In the rows, 128 means zero.
Known rows, with every step that occurs
X/W/V/D/F/U/H: [103 156 135  97  72 182 117 144 101 180 136 124  80 121 110 137 131 132
 147  81 110 160  87  96 129 103 111 174 137 123 133 158 144  88 147 114]
C/W/V/D: [128 125 140 102  37 116 119 103  95 150 134 107 143 121 104 106 112 119
 119 108 120 136 101 132 130  91 114 125 128 143 115 136 136 121 148  68]
F/U/H/T: [141 138 124 118 100 118  91 140 154 151 122 138 151 123 127 149 100 112
 157 123 113 105 126  86 133 146  96 124 144  97 149 129 136 121 128 129]
B/X: [114 131 128 136 127 131 119 129 139  89 135 130 139  88 129 143 130  28
 131 133 131 118 143 147 126 109 132 140 126  76 125 134 129 113 120 120]
S/F/U/H/T: [ 64 163 121 130 109 108 108 145 155 179 116 136  70 123 144 161  99 119
 148  97  95 118 130  97 130 138 101 139 136 103 137 158 132 124 130 106]
E/D/F/U/H: [ 96 145 112  98 113 125 121 154 137 224 142 143  87 108 137 131 116 105
 116 123 126 113 104 116 139 133 159 149 165 128 135 101 143 152 133 118]
E/D/W: [132 142 110  98  88  74 136 135 126 192 132 136 144 107 135 128 125 104
 116 130 130 124 111 130 129 113 173 137 156 161 135  91 139 166 128 113]
S/F/D: [ 55 159 124 127 111 112 130 148 142 172 130 139  80 123 137 152 115 131
 140 102 106 138 150 117 120 126 118 149 126 125 134 148 130 121 163 128]
B/X/W/V: [111 147 132 115 108 167 124 127 118 102 135 135 116  79 119 150 140  30
 135 110 120 145 119 123 119  92 130 164 124  73 121 184 133  96 122 109]
B/X/W/D/F/U/H: [ 98 152 135 114  92 153 104 144 132 144 143 137  96  77 129 157 134  26
 142 107 112 128 128 116 116  96 130 172 131  66 130 213 141 136 138  98]
F/U/H: [133 129 128 124 108 123  92 145 145 138 137 149 139 122 126 150 111 120
 145 117 123 105 122  94 121 142 105 134 156  92 142 157 136 119 135 125]
T/H/U/F: [148 153 129 123 130  94 121 121 133 160 126 151  73 115 124 163 108 144
 135 133 128  89  98  73 165 136 117 129 114 129 125  95 133 119 121 108]
T/H/U/F/D: [149 156 129 118 123  93 119 127 134 166 130 156  87 114 120 166 106 143
 142 132 128  90 108  68 161 135 115 133 116 128 131  93 135 114 136 118]
V/W: [123 136 129 119  50 124 120 132 107 152 130  98 119 141 126 110 120 133
 106 114 129 165 119 144 135 115 120 139 138 150 124 191 138 110 136 126]
V/D/W/C: [135 137 128 120  41  80 109 135  93 188 154  92 196 128 115 123 109 136
 152 103 131 131 120 137 147  98 125 138 136 170 138  19 136 129 163 125]
X/W/D: [131 157 135  93  85 159 130 129 110 173 132 132  87 121 122 137 147 130
 138 105 106 157 119  93 115  97 135 160 127 142 122 207 133 169 142 115]
T/H/U/F/D/W: [150 153 131 119 109  69 115 131 131 173 130 154 100 110 123 169 105 140
 144 130 127  88 107  69 160 133 120 134 114 129 136 104 140 118 143 104]
C/W/D/F: [114 124 147 103  48  97 113 117 108 194 139 110 115 112 125 113 114 113
 112 118 109 119 121 131 122  99 135 127 121 133 115 223 140 195 162  40]
W/D/F/U/H: [113 141 139 114 103 120 104 143 117 237 144 124  76 109 123 144  93 141
 135 107 118 114 114 115 132 124 137 144 134 113 132 194 143 212 163 108]
M/W/V: [142 139 140  99  91 140 126 125 104 135 134 153 120 109 116 132 149 113
 117  97 142 151  85  81 146  93 138 151 116 127 128 242 138 146 121  91]
T/H/U/F/D/W/X/B: [153 162 132 108 105  68 120 130 144 157 142 157  95  95 122 182 101 133
 144 118 113  93  95  68 161 121 121 136 115 117 133  97 146 109 149 106]
H/U/F: [144 132 131 130 160 113 120 129 145 130 114 146  30 124 132 146  90 121
 131 123 122  89 152 103 142 151 102 114 132 130 108 120 122 124 121 123]
F/U: [143 122 123 114 116 122  99 150 130 139 139 145 177 123 120 149 110 116
 142 128 123 114 140  81 122 147 114 138 152 106 125 131 130 118 142 116]
V/D/F: [ 86 135 127 126  85 133 117 154 113 194 139  93 105 142 118 112 118 133
 145 108 128 135 125 149 150 119 120 151 133 155 132  18 142 106 154 130]
M/W: [135 136 136 105  89 126 121 136 126 118 133 155 135 123 133 128 168  98
 119 112 137 142 114  81 143  99 138 149 120 136 131 228 136 150 120  90]
V/D/W/M: [124 130 128 119  47  85 121 134 125 169 140  93 170 127 122 122 114 138
 152 108 111 132 112 150 138  96 136 142 127 168 139  27 141 117 154 122]
M/W/X: [148 135 140  95  91 128 129 125 138 101 134 152 144  93 148 133 152 106
 121 107 120 144  92  82 143  86 146 150 113 119 126 237 138 150 111  89]
H/U: [159 124 125 121 145 120 132 125 147 111 107 142 135 120 128 131  93 115
 141 131 134  94 144  99 136 158 107 121 149 135 100  95 115 129 129 125]
X/W/C: [136 154 135  99  85 167 122 127  97 160 156 131 148 112 128 137 144 129
 139 101 108 152 112  84 125 101 129 155 124 132 123 177 125 123 142 112]

Rows
[144 135 132 122 149 111 116 137 148 138 120 154  49 122 126 151  88 121
 139 123 121  92 165  98 137 152  99 120 134 129 116 119 125 117 144 136]
H/U/F/D
[158 157 133 116 102  69 111 126 120 187 144 151 119 101 122 172  98 144
 145 126 127  87 102  63 164 127 121 133 111 129 134  99 136 127 148 102]
T/H/U/F/D/W/C
[107 143 137 130 132 115 106 145 130 167 145 144   4 131 125 156 121 138
 125 115 111 124 155 125 131 118 117 126 107 119 153 157 144 114 149 144]
U/F/D
[114 145 131 114  87 147 112 132 100 211 130 102  96 119  98 129  80 144
 149  92 124 137  83 125 156 117 106 141 128 123 140  63 142 107 144 136]
W/V/D/F/U/H/T
[114 127 148 103  40  96  99 122 117 197 141 119 115 109 125 120 109 111
 119 113 107 109 115 120 122 103 127 129 131 119 121 235 145 190 164  40]
C/W/D/F/U/H
[156 153 132 114 110  70 120 125 137 164 131 151 103  95 131 173  97 144
 144 128 118  90  95  69 160 127 124 134 110 121 132 106 140 118 138 102]
T/H/U/F/D/W/X
[108 150 129 113  92 167 122 129 114 109 138 126 115  86 114 144 139  33
 141 106 122 149 120 129 123  86 125 167 127  88 122 140 135  89 126 118]
B/X/W/V/D
[105 158 132 109  86 149 104 141 138 153 133 130 103  77 130 155 127  20
 151 112 105 128 132 111 125 100 124 165 123  69 134 193 141 140 132 102]
B/X/W/D/F/U/H/T
[132 132 127 117  52  81 121 135 118 154 135  93 173 119 126 123 108 135
 150 106 119 137 113 145 142  96 128 141 132 158 136  30 142 116 148 123]
V/D/W/X
[109 143 132 114 103 162 127 128 149  92 141 135 128  76 138 150 148  28
 138 121  97 136 123 128 115  89 144 165 115  76 122 180 132 100 121 105]
B/X/W/M
[109 138 142 127 109  85 104 146 136 177 149 138  28 116 133 163 113 139
 128 111  96 120 144 130 127 109 132 129  97 118 157 179 149 119 159 121]
U/F/D/W/M
[132 119 143 105  61 117 122 100 101 137 132 119 140 111 112 113 114 116
 111 114 118 131 101 126 122  99 121 120 122 123 114 199 134 130 142  55]
C/W/V
[134 129 141  92  56 103 127 106 144  94 148 126 151  94 132 128 123  95
 117 109  91 128 106 123 120  86 124 120 124 109 111 179 142 122 146  57]
C/W/X/B
[110 140 139 117 112 122 121 135 108 234 140 113  70 112 122 133 102 144
 127 111 120 126 118 131 135 117 148 142 120 129 125 178 138 217 158 110]
W/D/F
[150 133 135 118 136  88 117 136 151 135 120 148  68 103 136 156  79 122
 140 117 113  91 154 100 136 143 107 121 130 122 119 132 130 122 146 120]
H/U/F/D/W/X
[107 144 129 120 108 157 121 135 133  89 135 136 124  88 131 147 153  20
 137 121 117 139 139 124 116  98 130 164 126  79 124 173 132  97 121 107]
B/X/W
[111 123 143 104  40 119 116 114  93 169 137 102 129 118 107 105 109 118
 119 103 118 134  99 136 134  96 116 131 125 137 116 146 140 119 155  56]
C/W/V/D/F
[159 148 124 118 122  99 130 118 135 147 121 149 146 113 122 153 110 139
 142 140 136  92  93  70 160 140 122 134 126 132 119  75 128 122 126 110]
T/H/U
[117 137 136 110 106 120 107 145 109 239 145 122  93 108 119 143  93 139
 134 112 118 118 124 108 131 125 142 146 131 119 124 180 139 211 166 104]
W/D/F/U
[124 150 135  98 101 181 136 126  99 144 128 135  91 115 115 138 141 131
 133  95 112 167  95  95 121 104 126 161 123 124 123 196 133 102 132 112]
X/W/V
[140 126 144 100  44  95 117 103 111 166 136 118 135 115 120 113 119 116
 116 123 112 122 125 125 118  93 131 118 125 141 112 207 134 196 152  58]
C/W/D
[119 123 145  98  43  95 103 124 110 197 143 117 133 111 122 120 108 109
 118 116 107 114 126 115 121 106 131 132 128 126 113 221 141 190 168  35]
C/W/D/F/U
[116 142 135 107  35 118 105 145  93 229 142  95  94 127 119 120  96 143
 110 102 121 158 116 131 139 112 130 152 140 142 122 226 146 169 163 111]
V/W/D/F/U
[143 121 137 121  90  60 126 131 130 130 128 113 182  85 151 145 105 126
 134 113 107 126 105 134 124 107 149 133 117 114 137 170 142 137 139  82]
D/W/X
